Each row comes from the steps of one walk. Every step used is in the known rows, and no mark comes twice. Write the walk behind each row, first mark first.
Known rows:
rosi dored gulo fegekin pugu: 0.948 2.305 1.747 0.684 -0.184 0.337 1.034 -0.143 2.795 -1.048 0.322 -1.465 -1.236 -0.951 -2.398 -1.121 -0.192 -1.196 -3.204 -0.578 -1.737 -0.169 -1.412 2.335
dored rosi fegekin: -0.653 0.434 1.511 -0.237 -0.226 2.497 0.215 -0.022 0.782 -0.620 1.086 -1.026 0.332 -3.567 2.854 -1.104 0.984 -1.716 -4.377 2.646 2.344 -0.083 -0.344 0.656
nofosan pugu: 3.456 -0.559 -0.003 0.066 1.072 0.649 0.501 -0.607 1.208 -3.331 0.382 -0.963 -1.102 -0.295 -2.280 -0.144 -2.624 -1.653 -4.912 2.180 -0.163 -0.222 -0.577 0.708
munip fegekin pugu: 0.787 0.473 -1.717 1.137 -0.920 1.158 0.815 0.210 -0.275 -2.497 0.946 -1.446 0.350 -0.757 -0.382 -0.181 -1.827 -0.360 -3.149 0.902 0.167 -1.614 -1.443 2.879
rosi dored gulo nofosan pugu fegekin: 2.742 2.436 1.980 -1.597 0.728 -1.010 0.060 -0.880 4.110 -2.104 -0.250 -1.512 -2.030 -1.535 -3.898 0.054 0.486 -0.398 -3.921 0.485 0.085 1.424 -2.132 0.867
gulo fegekin munip: 1.671 1.602 0.360 -0.001 0.814 0.798 0.059 -0.768 0.620 -1.972 -0.532 -0.496 -1.758 0.648 0.387 -0.960 -1.924 -2.227 -2.610 0.316 -1.217 -2.822 -0.662 -1.402
nofosan gulo: 1.229 -0.486 -0.118 1.028 1.779 0.981 1.324 -2.207 1.637 -5.319 1.398 0.942 -2.042 -1.716 2.353 -1.462 -2.867 -1.344 -2.914 3.370 1.710 0.278 0.890 1.719
dored gulo fegekin: 0.718 2.600 0.855 -0.126 0.342 -0.542 2.944 -0.725 2.963 -2.214 -0.279 -1.064 -1.053 -1.692 0.039 -1.849 -1.523 -1.113 -3.153 1.195 -1.103 -0.497 -0.404 -1.787
fegekin rosi dored gulo nofosan pugu: 1.597 1.908 1.841 0.089 -0.259 0.623 1.166 -0.378 1.859 -0.188 1.451 -0.747 -1.127 -1.200 -3.058 -0.597 0.496 -1.198 -4.477 -0.806 -2.169 0.870 -1.475 2.988
fegekin pugu dored: 1.193 -0.563 1.211 2.206 2.040 1.871 -0.667 0.986 0.476 -1.260 1.991 -0.328 -0.808 -0.933 -2.307 -1.222 -1.957 -0.243 -2.886 0.619 -0.785 -1.645 -0.858 1.704
fegekin pugu nofosan gulo dored rosi: -0.242 -2.259 0.464 1.155 2.043 1.065 1.362 1.730 1.666 -3.809 0.469 0.498 -0.623 -3.021 0.068 -1.571 0.328 -0.633 -3.299 4.621 1.748 0.677 0.841 1.027
pugu dored: 0.985 0.122 1.227 0.924 2.243 1.200 -0.526 0.286 1.581 -2.954 1.753 0.167 -1.208 -1.706 -0.254 -1.870 -3.097 0.257 -3.151 0.429 0.730 -2.057 -1.615 -0.758
gulo nofosan pugu: 3.526 -0.968 -0.070 -2.179 -0.147 -0.303 1.090 -2.129 2.066 -2.286 -1.005 0.141 -1.260 -1.841 -3.312 -1.414 -2.134 -1.696 -4.860 2.014 -0.840 -0.021 -1.149 -0.399
pugu nofosan: 1.024 -0.947 0.395 -1.098 2.014 -0.207 3.617 2.681 1.589 -3.738 1.194 -0.379 -1.162 -4.187 -0.914 -0.928 -2.288 0.745 -2.800 3.312 3.165 -1.335 -1.216 -1.633
dored rosi fegekin pugu: -0.506 -0.123 1.601 0.916 -0.408 3.087 -0.135 0.638 -0.091 0.742 1.291 -1.371 0.650 -2.846 1.037 -0.567 1.907 -2.039 -4.154 2.603 1.067 0.182 0.200 2.583
rosi fegekin pugu: -0.564 0.474 0.445 1.558 0.229 2.628 0.667 0.731 -0.779 -0.092 1.352 -1.385 -0.930 -1.849 -0.213 0.706 -0.598 -1.617 -3.692 1.439 -0.347 -0.349 -1.023 3.989
fegekin rosi: 0.327 0.801 0.677 1.270 0.490 1.666 1.827 0.765 0.089 -1.807 2.397 -0.115 -0.499 -2.367 1.193 -1.071 -1.187 -0.832 -3.547 0.669 -0.306 -2.015 -0.321 1.103
gulo fegekin rosi dored: -0.473 2.957 1.415 0.774 -0.824 0.807 -0.548 -0.118 1.815 -0.802 1.616 0.152 -0.421 -1.891 -0.669 -1.269 -0.193 -0.573 -4.172 -2.282 -0.524 -3.031 -2.137 0.815
fegekin pugu dored rosi: 1.033 -0.915 2.243 1.794 1.484 2.503 -1.307 1.052 0.784 -0.235 2.084 -0.466 0.418 -1.726 -1.383 -2.069 0.347 -0.621 -3.339 1.540 0.263 -1.158 0.128 0.898
munip fegekin: 0.672 1.088 -1.669 -0.148 -0.732 0.514 1.153 -0.421 0.718 -4.018 0.698 -0.957 0.096 -1.480 1.689 -0.830 -2.916 0.008 -3.395 0.920 1.639 -1.899 -1.986 0.723
nofosan gulo dored rosi fegekin: -1.802 -0.245 0.303 1.216 0.876 2.094 -0.690 -1.699 2.062 -4.628 -0.276 0.911 -1.167 -2.048 5.022 -1.741 -0.301 -2.156 -4.696 3.060 1.390 1.321 0.236 1.528
munip fegekin gulo nofosan pugu dored: 0.525 1.217 -0.831 0.479 -0.164 0.762 -0.673 -2.111 0.619 -2.270 0.169 -0.983 0.275 -0.852 -2.200 -1.754 -1.130 0.014 -3.927 -0.020 -0.077 1.084 -2.366 1.888
rosi dored: 1.840 0.140 1.031 -0.518 0.438 0.985 0.557 -0.396 2.065 -3.735 0.717 -0.513 -1.795 -2.106 0.223 -1.411 -2.189 -0.909 -3.590 0.271 1.025 -1.432 -1.944 2.069
dored gulo nofosan: 1.786 0.517 0.697 -1.880 0.064 -0.658 4.368 -1.467 2.827 -2.274 -0.910 -0.445 -1.623 -3.197 -0.270 -2.575 -1.641 -1.260 -2.821 2.368 -1.129 0.846 -0.337 -0.938

Write each row's walk:
0.542 -1.250 0.232 -0.739 0.323 1.111 0.745 -0.192 2.676 -4.714 -1.762 0.193 -0.357 -2.602 3.429 -3.214 -0.920 -1.919 -4.711 2.475 -0.170 -1.158 -0.422 -1.804 -> gulo dored rosi
-0.269 1.032 0.915 2.936 1.759 1.012 -1.888 -1.714 1.811 -2.296 1.927 1.235 -1.124 -0.349 -1.181 -1.496 -1.700 -0.498 -3.079 0.818 -0.170 -0.790 0.069 1.368 -> nofosan gulo fegekin pugu dored
-1.235 -0.722 -1.333 1.263 0.267 0.777 0.482 1.483 1.142 -4.227 0.440 -0.211 0.760 -1.964 0.878 -0.776 0.183 0.404 -3.470 3.113 2.449 0.194 -0.746 1.638 -> munip fegekin pugu nofosan gulo dored rosi
3.071 0.861 1.434 -1.633 -0.003 -0.300 1.485 -1.726 3.329 -2.023 -0.655 -1.085 -1.935 -1.256 -3.519 -1.116 -0.910 -1.477 -4.296 0.495 -1.310 1.630 -1.834 1.873 -> rosi dored gulo nofosan pugu
1.228 0.150 1.594 0.897 1.462 0.854 1.164 -0.060 1.642 -0.009 0.832 -0.483 -1.091 -1.489 -3.406 -1.974 -0.847 -0.414 -2.481 0.768 -2.346 0.236 -0.785 1.005 -> fegekin pugu dored gulo nofosan
-2.509 -0.437 -0.038 2.033 1.924 1.693 0.769 1.862 0.304 -2.691 0.778 -0.103 -1.857 -2.334 0.112 0.927 -0.636 -0.676 -3.680 2.703 1.080 1.026 -1.304 3.382 -> rosi fegekin pugu nofosan gulo dored
1.723 3.742 2.299 1.533 1.692 0.205 -1.295 1.383 2.295 -1.447 2.534 -2.186 -1.260 -0.107 -3.352 1.940 1.616 -0.057 -4.369 -0.126 0.145 0.615 -1.272 1.958 -> nofosan pugu fegekin rosi dored gulo
-0.155 1.264 -1.518 1.038 -0.404 1.272 1.939 -1.107 -0.209 -4.164 0.550 -1.726 0.190 -1.753 2.323 -1.741 -1.367 -0.409 -2.734 1.372 1.015 0.215 -1.062 2.711 -> munip fegekin gulo
0.265 2.367 2.005 1.344 0.420 1.477 1.897 0.858 1.343 -1.321 2.564 -1.089 -1.179 -1.655 0.330 -0.825 0.090 -0.683 -3.296 -0.833 -0.920 -0.337 -0.998 3.053 -> fegekin rosi dored gulo
0.376 1.293 1.496 1.103 0.175 1.827 0.405 0.664 0.626 -1.664 2.554 -0.238 -1.019 -2.109 0.391 -0.861 -0.548 -0.640 -3.804 -1.099 0.053 -1.919 -1.579 3.023 -> fegekin rosi dored
-1.240 0.729 1.381 2.558 1.430 2.994 -1.547 1.133 -0.562 0.524 2.325 -0.996 -0.874 -1.217 -1.390 0.489 -0.798 -0.530 -3.590 0.027 -0.220 -0.722 -1.959 3.372 -> rosi fegekin pugu dored
0.658 3.114 -0.101 0.129 -1.755 0.308 0.240 -0.754 1.279 -0.691 1.274 -1.392 0.267 -0.339 -2.588 0.183 0.119 -0.132 -4.662 -1.817 -1.046 0.432 -2.921 3.474 -> munip fegekin rosi dored gulo nofosan pugu
3.169 0.454 0.565 -1.636 0.289 -0.714 3.122 -1.680 2.788 -1.809 -0.970 -0.995 -1.473 -1.417 -2.988 -1.330 -1.461 -1.736 -4.181 2.452 -1.986 1.955 -0.427 -0.270 -> dored gulo nofosan pugu
0.244 1.677 1.135 0.486 0.925 -0.617 3.693 2.183 2.363 -0.803 0.480 -1.469 -0.684 -2.282 -3.230 -0.873 -0.201 -0.083 -2.541 2.147 -0.634 -0.142 -0.436 -1.027 -> dored gulo fegekin pugu nofosan
2.172 1.932 1.092 0.240 2.950 0.726 -1.019 1.065 0.557 -3.276 0.782 -1.480 -2.591 -0.026 0.842 1.039 -0.368 -0.884 -1.561 1.865 1.356 -2.189 -0.337 -0.849 -> pugu fegekin munip
-0.227 0.763 0.371 0.001 -0.151 1.864 1.064 -2.044 -0.087 -0.629 -0.384 -1.280 -1.212 -2.568 -1.206 -0.537 0.365 -2.230 -4.594 1.752 -0.664 2.667 -1.259 3.459 -> rosi fegekin gulo nofosan pugu
-0.198 -0.610 -0.551 0.971 1.217 1.422 2.368 -0.994 1.238 -5.772 -1.804 -0.524 -1.673 -2.116 3.073 -3.220 -1.669 -1.960 -3.517 1.983 -1.581 0.710 -0.386 1.333 -> fegekin gulo dored
0.001 0.739 2.338 2.155 1.689 3.026 -2.648 -0.334 0.303 -0.155 1.904 -1.615 0.371 -0.882 -1.470 -0.791 1.462 -1.306 -5.228 1.393 0.831 2.236 -0.621 2.263 -> nofosan pugu dored rosi fegekin gulo
-0.065 0.907 -1.659 -0.671 -1.462 0.478 2.311 -2.268 0.549 -3.228 -0.659 -0.886 0.056 -2.926 1.104 -2.531 -1.052 -0.545 -2.882 1.138 0.429 0.515 -1.547 1.845 -> munip fegekin gulo nofosan
2.894 -0.496 0.847 -1.124 1.143 0.095 -0.884 -1.594 2.201 -1.604 -0.024 0.523 -1.115 -1.378 -4.340 -1.571 -2.471 -0.620 -4.740 0.590 -0.826 -0.462 -2.042 -0.925 -> gulo nofosan pugu dored
-0.814 1.165 1.245 0.940 0.890 2.190 -0.953 -1.659 0.119 0.038 0.559 -0.896 -1.113 -1.963 -2.032 -0.809 0.098 -1.298 -4.495 0.479 -0.561 2.325 -2.062 2.967 -> rosi fegekin gulo nofosan pugu dored
1.492 2.906 1.896 0.064 0.734 0.494 0.598 -0.588 2.205 -1.769 -0.154 -1.591 -2.351 0.747 -0.383 -0.831 -0.727 -1.861 -2.456 -0.833 -1.418 -0.578 -1.404 1.078 -> rosi dored gulo fegekin munip
0.844 1.196 1.842 1.233 2.598 0.742 1.224 0.466 2.289 -2.392 1.675 -0.779 -1.375 -1.271 -0.431 -1.797 -2.448 0.167 -2.664 0.761 -0.335 -0.102 -0.957 -0.753 -> pugu dored gulo
-1.279 0.566 -1.444 0.695 -0.901 1.561 0.818 -1.001 0.928 -4.860 -1.357 -1.329 0.972 -2.043 4.240 -3.064 0.073 -1.080 -3.978 1.621 0.543 0.561 -0.923 1.248 -> munip fegekin gulo dored rosi
0.857 2.821 1.744 -0.377 -0.139 -0.114 1.469 -0.761 3.633 -2.285 0.074 -1.133 -1.500 -1.415 -0.828 -1.587 -0.969 -0.898 -3.456 -0.569 -0.510 -0.465 -1.808 0.551 -> rosi dored gulo fegekin
